What can hang from each mark:
q_624: q_41 q_202 q_317 q_378 q_729 q_786 q_825 q_950
q_681: q_624
q_202: q_624
q_378: q_41
q_498: q_202 q_317 q_681 q_823 q_950
q_823: q_624
q_41: q_624
q_317: q_498
q_175: q_624 q_825
q_729: q_41

Each row was made from one small tree. The marks that hang from a mark follow it in brackets, in the order of their numbers. Every link used is in the known rows. Write each row's tree.
In the rows, zero is written as 128.
Known rows:
q_823[q_624[q_786]]: [121 119 149 124 127 141 114 147 110 126 146  91 112 149  89 105 100 162
 136 151 120  74  96 126 143 160 193 128 119 155 134 140 154]
q_202[q_624[q_317]]: [113 132 114 131 117 109 119 166 102 117 139 130 103 133  72 103  98 147
 124 163 113  89 102 106 131 161 180 116 131 119 135 174 168]
q_175[q_624[q_41] q_825]: [102 134 136 106  76 126 135 101 150 137 121  71  71 127  95 101 107 124
 154 150 113  62 114 107 159 137 169 137 137 134 154 185 164]
q_498[q_202 q_823 q_950]: [119 189  90 137 108 139 142 163 111 157 181 147 101 113 138 119 120 188
  96 123 124  78  98 155 138 159 155 130 112 151 110 136 186]
q_202[q_624[q_378[q_41]]]: [100 123 104 134 104 113 116 130 127 104 144 110  88 130  95  82  90 136
  99 162 132  59 124 103 118 178 177 112 142 135 152 181 171]
q_823[q_624]: [125 134 138 115 114 141 117 153 124 131 143  98  98 136  91 104 107 160
 140 146 128  82 104 122 145 167 199 133 136 145 141 153 170]
q_681[q_624[q_729[q_41] q_786 q_825]]: [104 104 140 123 116  88 109  93  97  85 116  93 101 142 112 144 133 138
 127 171  87  29  67  94 153 154 181 109  75 179 147 149 147]
q_498[q_317 q_681[q_624[q_786]] q_823 q_950]: [109 165 126 165 128 130 172 164  94 128 188 152 145 125 136 134 133 163
  65 120  96  67  70 164 124 172 132 151  67 151 114 131 147]
q_681[q_624[q_317]]: [110 134 130 136 123 100 116 140 124 117 133 123  93 125  79 118 132 140
 134 146 112  64  82 125 134 155 180 132 111 147 128 162 168]
q_498[q_202 q_317 q_681[q_624] q_823]: [ 96 163 108 128 123 115 172 164 105 137 194 164 116 120 135 114 134 176
  65 135  79  70  94 159 119 171 149 149  63 173 103 142 170]
q_681[q_624[q_317[q_498] q_786 q_950]]: [114 132 134 167 139  69 130 144  80 108 152 116 111 134  73 131 132 148
 111 121 106  55  68 146 137 159 159 136  97 128 136 149 138]
q_378[q_41[q_624[q_786 q_950]]]: [ 95 128 135 148 109  82 132 109 130  98 149  79  95 143 114 101  95 139
 106 135 121  44 111 135 130 144 160 126 137 126 145 169 162]
q_823[q_624[q_202 q_825]]: [138 108 121  88 112 107 125 137  84 122 151 104  92 152  72 113  94 171
 137 158 135  84 109 110 157 155 188 139 106 165 153 144 153]
q_317[q_498]: [145 174 121 135 102 104 123 166 124 129 151 105  88 110 104 111 135 141
 117 119 116 100  72 124 152 165 181 148 130 127 145 163 174]
q_378[q_41[q_624[q_825]]]: [109 131 126 116  87  86 118 103 142  91 151  80  86 135 117 103  97 124
 121 151 123  49 101 112 139 152 165 128 134 138 155 182 183]
q_729[q_41[q_624[q_317 q_378]]]: [ 98 140 130 132 133 101 112  99 139 105 131 103  99 132 100 121 105 129
 123 154 118  43 114 140 142 148 178 110 142 136 151 157 165]
q_624[q_202 q_317 q_378 q_729 q_786 q_950]: [125  79  99 173 189  41 142 110  67 115 133 110 104 180  48 108  86 182
  87 151 133  41 119 144 126 146 183  99  84 134 134 109  79]
q_378[q_41[q_624]]: [103 143 130 128  88  99 118 112 158 106 140  83  81 125 124  93 106 131
 120 140 121  58 110 124 139 150 174 135 149 130 140 180 188]
q_378[q_41[q_624[q_729 q_825 q_950]]]: [105 115 118 132 103  55 132  93 122  87 141  74  88 147 118 114  95 139
 109 146 122  30 105 113 138 158 169 117 128 122 157 172 154]
q_175[q_624[q_317] q_825]: [105 124 127 128  98 122 124 114 151 133 137  99  90 140  85 108 105 117
 156 170 105  75  98 125 144 140 173 133 134 129 159 188 160]
q_175[q_624[q_317 q_786]]: [118 126 129 142 126 115 116 125 126 119 138  96 118 151  75 119  93 127
 147 160 105  63  99 129 144 142 179 111 116 131 135 162 150]
q_317[q_498[q_681 q_823 q_950]]: [139 186 117 148  99 121 155 188 106 136 184 130 113 106 133 118 133 161
  76 107 116  94  79 153 146 180 144 144 108 119 132 163 163]
q_681[q_624]: [113 145 132 124 108 109 118 137 133 116 133 110  88 117  96 119 141 142
 130 142 111  74  82 110 139 157 180 142 119 158 136 164 187]
q_729[q_41[q_624[q_202 q_317 q_786 q_825]]]: [111 115 133 111 122  75 117  96  88  92 135 105 102 151  88 133  95 142
 131 167 103  54 103 125 163 121 164 118  98 156 147 146 149]
q_378[q_41[q_624[q_317 q_950]]]: [ 95 130 123 148 115  71 130 114 131 105 147  97  89 141 101  99  93 134
 114 134 129  45 114 143 126 149 165 125 147 110 145 179 161]
q_624[q_317 q_729 q_786 q_950]: [118 104 124 175 165  68 135 134  86 114 128 105 112 168  72 118 104 161
 109 147 112  51  87 133 127 149 185  99  98 118 129 134 104]
q_175[q_624[q_41 q_202 q_317 q_786] q_825]: [105  99 132 122 106  96 135  91 106 135 121  83  79 151  63  93  88 142
 150 158 109  58 124 125 164 113 164 133 100 142 137 158 120]
q_729[q_41[q_624[q_378 q_825 q_950]]]: [102 135 124 114 125  81 132  89 116  92 147  92 101 141 101 142 101 131
 109 154 128  34 111 123 140 154 159 109 140 140 184 160 164]
q_317[q_498[q_950]]: [150 199 110 149 100 113 125 166 109 137 156 114 101 105 119 128 140 150
 114 106 130  96  65 137 158 167 168 149 129 114 144 150 167]
q_624[q_202 q_317 q_729 q_825 q_950]: [138  91  94 131 147  30 146 124  55 110 133 121  90 173  53 128  96 170
 108 154 130  62 101 115 143 143 180 115  86 130 150 138 102]

Which tree is each row?
[114 143 121 139 141  81 142 116 134 109 156  87 107 133  85 120  99 153
 103 134 136  57 117 141 128 160 166 125 154 119 160 145 170] : q_41[q_624[q_378 q_950]]
[117 110 117 127 124  80 112 109  99  99 115 113  91 154  94 132 113 129
 130 172 106  43  82 104 148 151 192  93  95 145 151 160 128] : q_624[q_317 q_729[q_41] q_825]
[110 110 109 121 127  78 116  88 110 101 105 109  75 128 100 123 136 162
 116 158 113  37 111 114 153 158 195 123  95 177 142 139 148] : q_681[q_624[q_202 q_378 q_729[q_41]]]
[ 99 114 137 133 142  90 111  83 112  88 146  94 116 155  90 132  89 123
 121 169 113  26  99 133 138 143 166  95 112 151 161 146 145] : q_729[q_41[q_624[q_317 q_378 q_786 q_825]]]
[128 106  98 108 139  48 160 104  61 118 144  96  71 159  42 111  83 163
  91 133 163  45 134 110 139 145 158 117 104 146 166 132 114] : q_624[q_41 q_202 q_378 q_825 q_950]
[101  80 108 169 156  61 132  97  84  94 168 105 106 189  61 104  68 123
  88 155 149  14 105 135  99 160 156  88  98 139 171 156 100] : q_624[q_317 q_378[q_41] q_786 q_825 q_950]
[117 129 125 129 134  60 140 124  99 100 159 101 111 151  70 134  93 141
 119 146 125  56  96 133 136 146 157 120 130 113 158 156 157] : q_41[q_624[q_317 q_825 q_950]]
[117 121 121 132 146  76 122 105 124  96 163  93 116 151  68 121  86 135
 118 160 132  46 101 132 130 157 170 107 126 131 157 147 158] : q_41[q_624[q_317 q_378 q_825]]
[113 179  98 125 129 109 161 166 106 146 174 150 117 137 125 105 126 157
  78 144  97  87  94 144 127 153 167 140  78 156 122 138 145] : q_498[q_202 q_317 q_681]
[116 113 106 135 147  77 121 117 106 114 135 129  87 137  56 110 116 158
 116 150 131  58 109 133 135 152 180 132  97 163 133 139 146] : q_681[q_624[q_202 q_317 q_378]]
[136 108  97 120 137  48 148 137  59 117 154 132  88 167  44 126  92 156
 111 148 139  77 103 121 135 135 163 126 100 136 158 150 124] : q_624[q_202 q_317 q_825 q_950]
[137 152 134 133 102 132 132 175 113 133 177 110  97 112 109 106 117 170
 113 115 112  92  91 148 147 187 181 151 128 134 133 160 182] : q_317[q_498[q_823[q_624]]]
[122 130 143 121 121  91 123 115 119  94 159  76 119 144  96 128  97 143
 125 158 105  62  82 116 147 140 162 122 116 145 149 147 173] : q_41[q_624[q_786 q_825]]
[123 104 130 142 152  72 121  86 120  84 149  61 125 156  93 124  89 154
 108 167 112  30  94 117 140 159 179  98 104 145 150 127 141] : q_41[q_624[q_378 q_729 q_786 q_825]]
[129 112 122 115 131 109 120 151  91 135 137 119  92 151  61 100  95 174
 140 150 133  85 119 136 151 151 198 137 113 145 128 139 140] : q_823[q_624[q_202 q_317]]
[114 134 116 155 158  58 165 142  77 127 153 106  98 144  56  97 104 141
  72 110 145  42 120 149 128 171 155 112 104 102 145 149  93] : q_624[q_41 q_317[q_498[q_681]] q_378 q_950]
[119 163 112 140 118  89 141 155  89 147 165 125  79 115  94  92 112 171
 100 106 114  62 107 158 149 158 164 127  96 126 100 144 148] : q_624[q_41 q_317[q_498[q_202 q_823]]]
[109  96 116 170 140  92 112  93 134 102 130  79  93 158 109  85  94 141
  94 155 124  25 106 121 121 166 196  94 103 151 138 145 121] : q_624[q_378[q_41] q_729 q_786]
[121 135 125  91  92 105 133 109 119 115 129  73  88 135  82 121  93 123
 147 151 124  50 111  95 161 146 172 114 119 137 153 172 162] : q_175[q_624[q_41 q_825]]
[110 107 123 145 148  80 146  85 107 111 116  57 104 155  75 115  86 152
 115 140 126  11 132 119 145 158 180  91 111 124 142 136 109] : q_175[q_624[q_41 q_378 q_729 q_786 q_950]]
[110 116 123 125  94  72 116  90 140  86 135  71  86 140 126 105  99 136
 119 156 112  36  99 108 144 157 179 118 123 132 149 172 165] : q_378[q_41[q_624[q_729 q_825]]]
[106 102 131 145 144  66 132 123  73  97 153 114 115 161  59 138 111 141
 116 152 114  41  73 124 125 150 156 117  84 150 150 150 134] : q_681[q_624[q_317 q_786 q_825 q_950]]
[ 94 118 130 126 104  96 149 101 121 137 125  86  79 146  67 107  96 125
 143 143 124  48 121 129 146 137 157 127 134 111 158 183 134] : q_175[q_624[q_41 q_317 q_950] q_825]
[142  88 106 131 142  43 146 116  53 103 137  98 100 174  71 131  96 177
  99 156 118  61  94 104 147 136 172 114  76 151 152 126 106] : q_624[q_202 q_729 q_786 q_825 q_950]
[115 129 126 153 146  55 135 120 116 107 130  92 107 141  87 124 106 163
 116 140 111  51 104 139 141 152 180 117 131  99 134 145 146] : q_41[q_624[q_317 q_729 q_950]]
[ 96  98 139 158 152  56 137 108  78 108 107  90  94 147  66 119 120 162
 114 128 111  16  96 125 141 151 175 109  79 131 113 129 107] : q_681[q_624[q_41 q_317 q_729 q_786 q_950]]
[130  96 118 112 122  71 120  97  72  96 115 100  89 162  99 131 107 158
 118 173 100  54  92  95 162 131 186 107  71 176 148 135 120] : q_624[q_202 q_729[q_41] q_786 q_825]
[118 158 110 116 109 102 147 151  93 125 139 134 108 122 109 127 141 167
  98 137 125  78  95 126 157 154 151 147  85 154 129 148 152] : q_498[q_681[q_624[q_202]] q_950]
[110 116 120 109 111  89 131 141  73 110 133 109  93 140  55 104  84 140
 123 161 124  61 108  89 143 158 166 104 112 121 137 166 147] : q_202[q_624[q_41 q_317 q_825]]
[128 119 110 117 112  76 140 109 109 104 132  80 105 152  89 141  98 140
 132 161 115  48  99  98 150 159 180 109 117 125 168 169 147] : q_175[q_624[q_729 q_825 q_950]]
